Each row comes from the steps of one path. Every step used is in the known rows, and no mark comes twice. Write the path behind each row, first mark first.
In the rows, zero is written as 128.
Known rows
rasada, buko, vopi, modoz, tove: [135 180 116 116 106 111 177 126 139 112 177 191 122 200  83  96  75 160
 126 137  99 152 111 134  87 154 133 143 164 192 183 114 128 155  77 124
  35 138  88 165  97]
kipe, zasomot, gino, kogi: [ 85 137 191  97 156 115 132 110 114 119 123 106  93 150  78  90  97 137
 112 142 146 110 113 167 170 115 121 123 148 121 131 156 127 135 105 136
 105 101 110  82 155]
toduvim, kipe, zasomot, gino, legi, vopi: [ 51 119 224 102 131 116 206 123 101  98 146 124  83 161  35  97  72 135
 146 117 162 185  85 152 132  79 159 114 148 143 150 123 118 173  91 134
  94 103 101  94 163]
sigam, gino, kogi: [110 151 142 100 134 113 128 122 112 133 136 126 116 151  93 104 105 146
 102 119 109  96 154 125 123 127  77 140 125 143 131 157 143 119  91 103
 107 116 107 114 138]
buko, vopi, legi, gino: [103 155 161  93 140 118 231 120 103 111 129 126 112 153  67  63 122 154
 134 143 138 107 129 114 109 123 175 114 122 156 159 140 118 152  58 124
  85 100  87 122 138]
legi, gino: [115 140 139 107 148 117 170 137 123 138 132 116 114 134 116 114 120 132
 132 135 127 111 141 145 135 127 144 142 117 125 125 133 136 141 119 111
 111 128 113 120 152]
tove, modoz: [107 167 117 112 142 132 103 144 119 125 122 124 133 156 138 135 114 117
 122 118 115 104 110 145 104 151 140 122 151 142 138 131 143 146 138 118
 114 128 126 142 126]
legi, vopi, buko, rasada, toduvim: [122 131 157 132 133 141 199 148 188 147 190 199 137 170  61  56 136 120
 143 134  88 171 111 138 138 132 121 110 130 176 109  85  98 143  97 126
  92 104 126 156  98]
kogi, gino, zasomot, kipe: [ 80 126 210 106 105 133 101 115 115 123 137 139 146 110  68  99 137 136
 161 107 120 111 108 145 137  90 128 122 117 136 132 106 119 130  96  95
 147  86 115 129 137]
kipe, zasomot, gino, legi: [ 70 147 193 113 132 122 179 106 104 126  91 132  78 126  75 101 101 113
 124 146 150 115 111 156 156  95 177 115 150 110 149 146  97 139 113 142
 110 123 118  78 163]
vopi, modoz: [140 142 112 126 116 138 135 142 130 136 142 136 111 158 132 106 114 135
 107 120 110 124 138 144 129 133 117 143 138 149 158 127 145 147 103 112
 112 136 114 139 130]
modoz, tove: [115 169 140 142 111 124 131 115 115 109 149 138 133 139 115 151 118 131
 130 128 101 133 109 135 108 118 145 144 126 153 148 128 114 107 129 148
  85 145 102 151 118]
buko, rasada, toduvim, kipe, zasomot, gino: [ 71 146 177 145 140 183 139 156 141 145 129 154 117 147  64  43 121 122
 138 117 131 185 103 225 178  85 148 106 106 110 136  98  75 156 153  96
 109 104 116  90 134]
legi, vopi, modoz, tove: [112 165 145 133 113 108 182 124 126 103 198 156 111 191  90 126  88 149
 117 116  92 152 111 139  92 123 132 152 151 202 173 118 143 148  75 135
  48 147  85 179 127]
gino, kogi, fogo: [129 114 125 104 134 122 116 109 109 102 135 139 136 167 106 103 108 104
  86 120 134 122 107  97 113 135  52 125 117 168 110 137 158 106  94 142
 127  68 134 137  89]
toduvim, rasada, buko: [132 118 125 101 132 147 139 132 165 117 139 201 116 120 117 105 136 122
 123 116 134 151 121 124 124 135 116 122 123 137 112 114 133 154 152 134
 135 149 146 128  98]
buko, vopi, modoz, tove: [111 177 124 133 103 120 158 119 118  93 162 155 134 193  98 107  85 148
 126 139  85 134 106 144  89 126 152 141 147 178 196 118 124 138  69 127
  45 132  84 175 106]
vopi, legi: [130 143 147 123 119 139 169 120 107 127 122 130 110 119 104  99 147 138
 110 118 143 120 125 105 120 119 141 115 115 154 142 146 118 129 102 145
 120 125 108 115 128]
toduvim, kipe, zasomot: [104 119 176 123 100 143 134 132 121 110 137 100 118 140  99 113 104 130
 163 117 155 151  87 147 141  79 133 118 118 127 138 116 131 156 151 108
 122  94 120 107 131]
fogo, kogi, gino, zasomot: [ 69 135 163 106  93 132 107 102 113 102 139 142 130 143  71 102 117  87
 154  69 128  95 115 123 130 110 107 112 140 140 154 134 127 107 103 121
 146  73 148 145 139]
modoz, vopi, legi, gino: [131 144 165  84 153 133 221 130 108 155 144  93 106 139  86  66 124 137
 135 140 144 102 151 111 128 116 178 122 122 173 172 158 141 139  57 146
  94 137  88 125 148]
legi, gino, kogi: [110 141 158  86 158 110 154 125 109 127 153 104 114 146 103 104 111 146
 110 143 118  93 130 129 135 140 102 138 121 142 120 149 159 140  99 117
  92 102 109 110 139]
buko, rasada, toduvim, kipe, zasomot: [ 92 139 174 150 103 185 141 146 147 138 148 151 125 135  85  59 134 115
 154 121 123 163  87 185 160  77 134  90 105 123 131  84  89 165 169  93
 100  84 132 103 107]
tove, modoz, vopi: [121 155 123  95 156 140 116 144 126 139 138  98 143 169 138 119 100 112
 139 134 118 107 121 134 111 145 164 111 164 162 173 137 157 147 104 137
 102 139 124 160 122]
tove, modoz, vopi, buko: [139 153 135  83 142 128 140 154 149 144 151 112 152 191 115 105  91 104
 154 141 100 114 112 122 120 148 154 128 171 183 163 137 158 126  81 142
 111 129 115 172 109]
gino, legi, vopi, modoz, tove: [ 94 171 170 121  92 110 213 112 101  97 191 172  90 180  77 127  84 137
 105 126  84 142  99 113  77 115 149 138 159 204 184 125 132 152  61 149
  30 141  88 166 124]
buko, vopi, legi, gino, zasomot: [ 88 171 186  84 111 125 221 105 114  91 133 124 111 137  50  60 142 138
 148 118 136  83 121  85 116  87 193 108 127 152 152 124 114 153  51 120
  82  93 108 128 150]
fogo, kogi, gino, legi, vopi, modoz: [ 68 123 168  97 107 113 195 113  87 110 178 175  89 203  55  87  66 112
 116  90 114 127 114 131  95 146  97 113 165 199 199 147 148 150  35 132
  93  76 112 156 136]
fogo, kogi, gino, zasomot, kipe: [ 65 120 193  97 113 134 100 105 101 107 155 130 137 128  57  92 126  99
 148  83 118 120  98 139 123 111  95 119 126 151 143 126 134 119  91 103
 161  54 135 141 120]
legi, gino, zasomot: [100 159 164  95 120 125 159 120 135 119 137 115 113 116  96 110 137 119
 146 112 123  87 132 112 141  90 163 134 125 120 119 117 134 141 113 102
 112 118 135 125 165]
zasomot, gino: [109 134 133 122 165 122 128 136 124 135 108 131 120 137 105 115 116 130
 112 123 134 150 144 170 150 137 139 143 132 112 135 143 113 118 114 132
 136 148 113 115 155]
vopi, buko: [148 125 140 114 114 115 154 136 153 133 140 141 137 149 106 113 119 122
 143 135 114 135 117 117 139 134 120 143 130 150 122 130 131 108 108 133
 138 117 118 141 112]
kipe, zasomot, gino: [ 91 139 173 116 151 122 149 122 126 130 103 116  93 137  88  99 106 125
 133 135 153 124 124 182 170 101 160 129 146 107 138 139 105 136 129 129
 126 125 113  90 170]
vopi, legi, gino, kogi: [112 156 176  81 146 122 195 118  90 125 144 108  92 139  78  75 131 156
  92 133 132  87 128 105 123 132 115 126 111 166 132 167 148 142  68 136
  83 100  89  97 135]
modoz, vopi, legi, gino, kogi: [125 145 186  65 159 127 207 118  92 140 162  82 103 153  78  57 117 150
 113 150 137  89 141  96 128 127 136 119 128 187 165 174 159 139  35 153
  71 113  84 116 133]
vopi, legi, gino, zasomot, kipe: [ 93 159 211  80 128 137 193 117 104 120 150 107 102  94  56  70 162 140
 121 114 123 104 117 109 126  87 162 128 102 156 120 126 129 156  74 106
 119  98  99 107 141]
toduvim, kipe, zasomot, gino, kogi, fogo: [ 85 112 180  94 143 128 126 122 101  90 124 112 117 186  58  72  73 110
 107 106 168 165  80 161 148  93  70 134 112 156 124 138 144 128  99 122
 132  54 112 101 118]
legi, vopi, buko, rasada: [114 114 168 116 137 115 209 138 173 101 173 191 140 180  64  76 123 116
 157 147 102 174 106 121 126  99 129 128 129 175 122 105 127 149  96 131
  97 106 121 163  82]

Write each row's path
[ 76 132 201 107 153 109 238 131 144 103 144 210 113 175  28  61 105 106
 131 151 103 189 109 135 133 101 161 128 142 165 141 125 102 140  61 149
  88 122 106 134 105] => zasomot, gino, legi, vopi, buko, rasada
[ 53 112 181 102 120 105 188  99  85 102 163 167 104 169  50 105  80 102
 135  99 132 133 104 116  95 140 108 102 158 180 172 147 132 130  62 150
 113  73 126 142 131] => fogo, kogi, gino, legi, vopi
[123 170 142  91 146 150 157 137 103 140 128 103 124 162 111  88 121 124
 123 124 132 100 120 113  98 133 174 101 155 189 183 158 145 146  76 152
  94 135 102 150 119] => tove, modoz, vopi, legi
[ 85 142 161 105 147 110 209 130 109 123 151 163  77 178  68  88  84 140
  87 118 118 157 136 149 118 134 149 133 165 167 170 137 128 163  39 135
  83 145  94 132 162] => zasomot, gino, legi, vopi, modoz
[ 89 138 182 119  89 131 107 112 126 120 120 151 140 123  84 110 131 124
 166  93 133  87 124 128 144  85 140 119 128 125 148 117 112 115 109 111
 135 104 130 134 158] => kogi, gino, zasomot
[100 142 176 127 113 142 233 134 165 142 180 216 119 158  48  58 129 107
 131 141  81 160  98 115 123 127 140  95 138 178 123  90  88 145  81 141
  78  99 130 145  92] => gino, legi, vopi, buko, rasada, toduvim
[117 142 151 114 121 128 190 112 107 102 122 139 125 146  86  74 132 150
 128 136 143 127 118  99  99 124 159  99 130 159 161 136 110 139  65 144
  99 103 101 133 111] => buko, vopi, legi
[108 122 130  99 172 117 118 118 107 108 115 139 129 176  87  90  99 108
  71 116 139 144 121 139 134 140  66 141 120 153 115 153 143  98  78 142
 137  88 117 127 119] => zasomot, gino, kogi, fogo
[131 107 157 108 128  94 197 134 165 116 177 148 128 172  80 111 104 133
 152 130 119 159 114 103 124 134 118 137 146 177 115 116 141 137  77 141
 118 109 114 159 122] => legi, vopi, buko
[105 182 172  46 174 132 182 134  86 137 157  78 110 179  88  64 102 141
 107 140 122  65 122 113 104 147 149 109 150 198 175 177 176 155  44 142
  60 110  80 130 130] => tove, modoz, vopi, legi, gino, kogi
[107 148 221  63 142 144 205 118 106 137 166  83 115 112  53  52 153 135
 143 130 127 104 128  98 129  81 185 118 119 177 151 130 143 152  37 124
 105 110  96 127 139] => modoz, vopi, legi, gino, zasomot, kipe
[132 131 163  59 158 127 212 112  89 129 147 103 115 181  68  43 110 113
  92 132 150  95 132  83 114 121 104 119 115 211 156 169 170 120  23 160
  94  78  97 134 109] => modoz, vopi, legi, gino, kogi, fogo
[136 149 134 143 118 160 158 151 179 162 150 191 145 148  92  59 148 109
 135 139  80 148 115 153 155 132 124 115 115 147 114  97  87 118 128 119
 115 108 133 140  91] => vopi, buko, rasada, toduvim
[132 130 112  90 123 142 166 133 168 100 157 217 117 176  99  61 105 142
 120 127 116 153 122 135 106 145 125 120 146 163 158  98 142 182  91 114
  98 136 124 154  88] => toduvim, rasada, buko, vopi, modoz
[160 118 147  98 131 124 164 138 156 146 157 115 149 161 104  96 106 112
 162 151 117 134 131 106 143 127 141 134 149 171 153 134 144 108  72 151
 122 131 116 160 110] => modoz, vopi, buko
[118 171 124 105 106 138 169 122 154  85 176 227 118 182  86  84  97 142
 124 127  93 160 102 139  84 134 140 136 144 187 179 102 128 162  94 132
  52 152 100 177  79] => toduvim, rasada, buko, vopi, modoz, tove
[127 138 116 119 119 125 156 133 128 113 142 146 130 184 112  84 100 146
 123 140 111 129 127 136 112 137 138 124 150 154 176 114 138 159  68 108
  92 114 109 152 119] => buko, vopi, modoz
[ 92 117 209 103  99  89 214 119 122 125 158 186 122 173  42 101  83 132
 161 131 122 131 108 108 118 122 132 122 151 183 155 125 118 124  50 147
 108  89  95 145 135] => kogi, gino, legi, vopi, buko
[131 138 144 141 105 178 145 170 166 148 168 179 159 160  82  57 134 119
 147 115  88 195  95 160 147 115 106 120  94 154 121  88  98 131 133 100
 119  94 122 139  76] => vopi, buko, rasada, toduvim, kipe
[118 126 136  83 154 109 159 119 106 112 139 126 124 173  96  91 101 108
  91 129 132 100 120 114 119 134  71 142 108 165 109 139 168 120  85 125
 113  68 120 128 118] => legi, gino, kogi, fogo
[ 73 128 177 106 161 107 203 117 109 117 135 153  92 149  62 111  98 134
 107 127 133 162 124 131 117 129 157 121 153 148 141 137 114 143  69 153
  97 139 110 117 161] => zasomot, gino, legi, vopi
[ 93 130 188  95 147  93 226 128 134 123 149 167 102 172  40  97  84 125
 124 136 118 170 115 118 130 136 147 139 158 168 135 139 117 127  47 158
 108 126 100 133 143] => zasomot, gino, legi, vopi, buko
[124 124 133 116 132 115 180 140 138 121 180 145 107 181 103 101 101 146
 114 114 118 147 131 129 114 133 118 134 151 178 152 116 155 169  74 116
  95 128 111 157 142] => legi, vopi, modoz
[148 138 105 108 123 112 175 138 151 129 158 182 117 190  96  73  85 158
 123 136 125 144 129 127 107 163 118 124 168 172 164 111 143 172  72 105
  79 119 113 139 108] => rasada, buko, vopi, modoz
[116 149 123 155 133 175 132 143 151 156 138 181 135 125 113  73 160 116
 121 130  95 142 127 164 144 129 132 100 110 125 123  96  87 135 148 114
 106 120 138 127 104] => buko, rasada, toduvim
[ 94 121 170 113 122 109 203 111 113 107 156 150 102 143  85 126 108 129
 127 132 128 136 110  90  97 124 145 108 152 158 135 122 130 153  83 152
  91 117 126 131 134] => gino, legi, vopi
[130 133 151 126 123 134 167 145 165 116 136 182 147 155  89  79 135 104
 150 152  97 152 111 135 143  97 131 132 115 148 129 116 116 125 122 124
 117 111 126 145  73] => vopi, buko, rasada
[ 98 125 194 111 115 113 237 127 150  95 165 209 122 168  47  75 113 102
 148 158  97 166  92  95 110  92 147 112 139 176 140 112 118 149  77 145
  81 100 123 148  78] => gino, legi, vopi, buko, rasada
[ 92 151 175 100 117 129 127 118 127 125 138 122 124 107  69  94 137 131
 132  99  99 113 141 128 123  80 127 143 114 135 114 112 125 131  95  76
 139 116 115 123 144] => sigam, gino, zasomot, kipe
[ 73 121 222 112 103 109 227 123 134 110 154 230 133 179  26  61 102 115
 172 148 107 149  99 124 120  87 144 109 133 184 164 116 107 139  64 136
  89  87 100 147  95] => kogi, gino, legi, vopi, buko, rasada
[ 74 130 225  92 133  91 248 113 139 116 144 153  76 171  26  84  77 119
 148 149 138 145  94 133 151 100 168 123 173 160 138 134 109 143  64 159
  97 104 105 107 160] => kipe, zasomot, gino, legi, vopi, buko
[113 120 181 102 109  96 224 122 138 113 170 164 109 161  65 112  97 121
 140 140 113 147 100  76 109 129 135 122 156 180 129 123 132 137  64 156
 101 106 117 145 115] => gino, legi, vopi, buko
[ 71 182 172 119 130 108 213 119  97 104 172 174  83 188  52 112  72 141
  89 122  89 165 115 156  99 125 164 152 160 190 190 141 118 142  41 155
  40 163  72 155 150] => zasomot, gino, legi, vopi, modoz, tove
[105 140 156  69 148 109 220 103  87  87 136 137 122 190  48  37 104 127
  92 137 147 102 109  87  93 129 102 113 109 196 141 149 150 132  21 142
  86  43  93 131 101] => buko, vopi, legi, gino, kogi, fogo
[ 63 138 205 110 115 137 163 126  92 110 109 118  91 136  65 100  87 123
 137 124 157 161  92 166 151  83 163 119 134 115 156 135 103 148 116 125
 114 110 109  80 154] => toduvim, kipe, zasomot, gino, legi
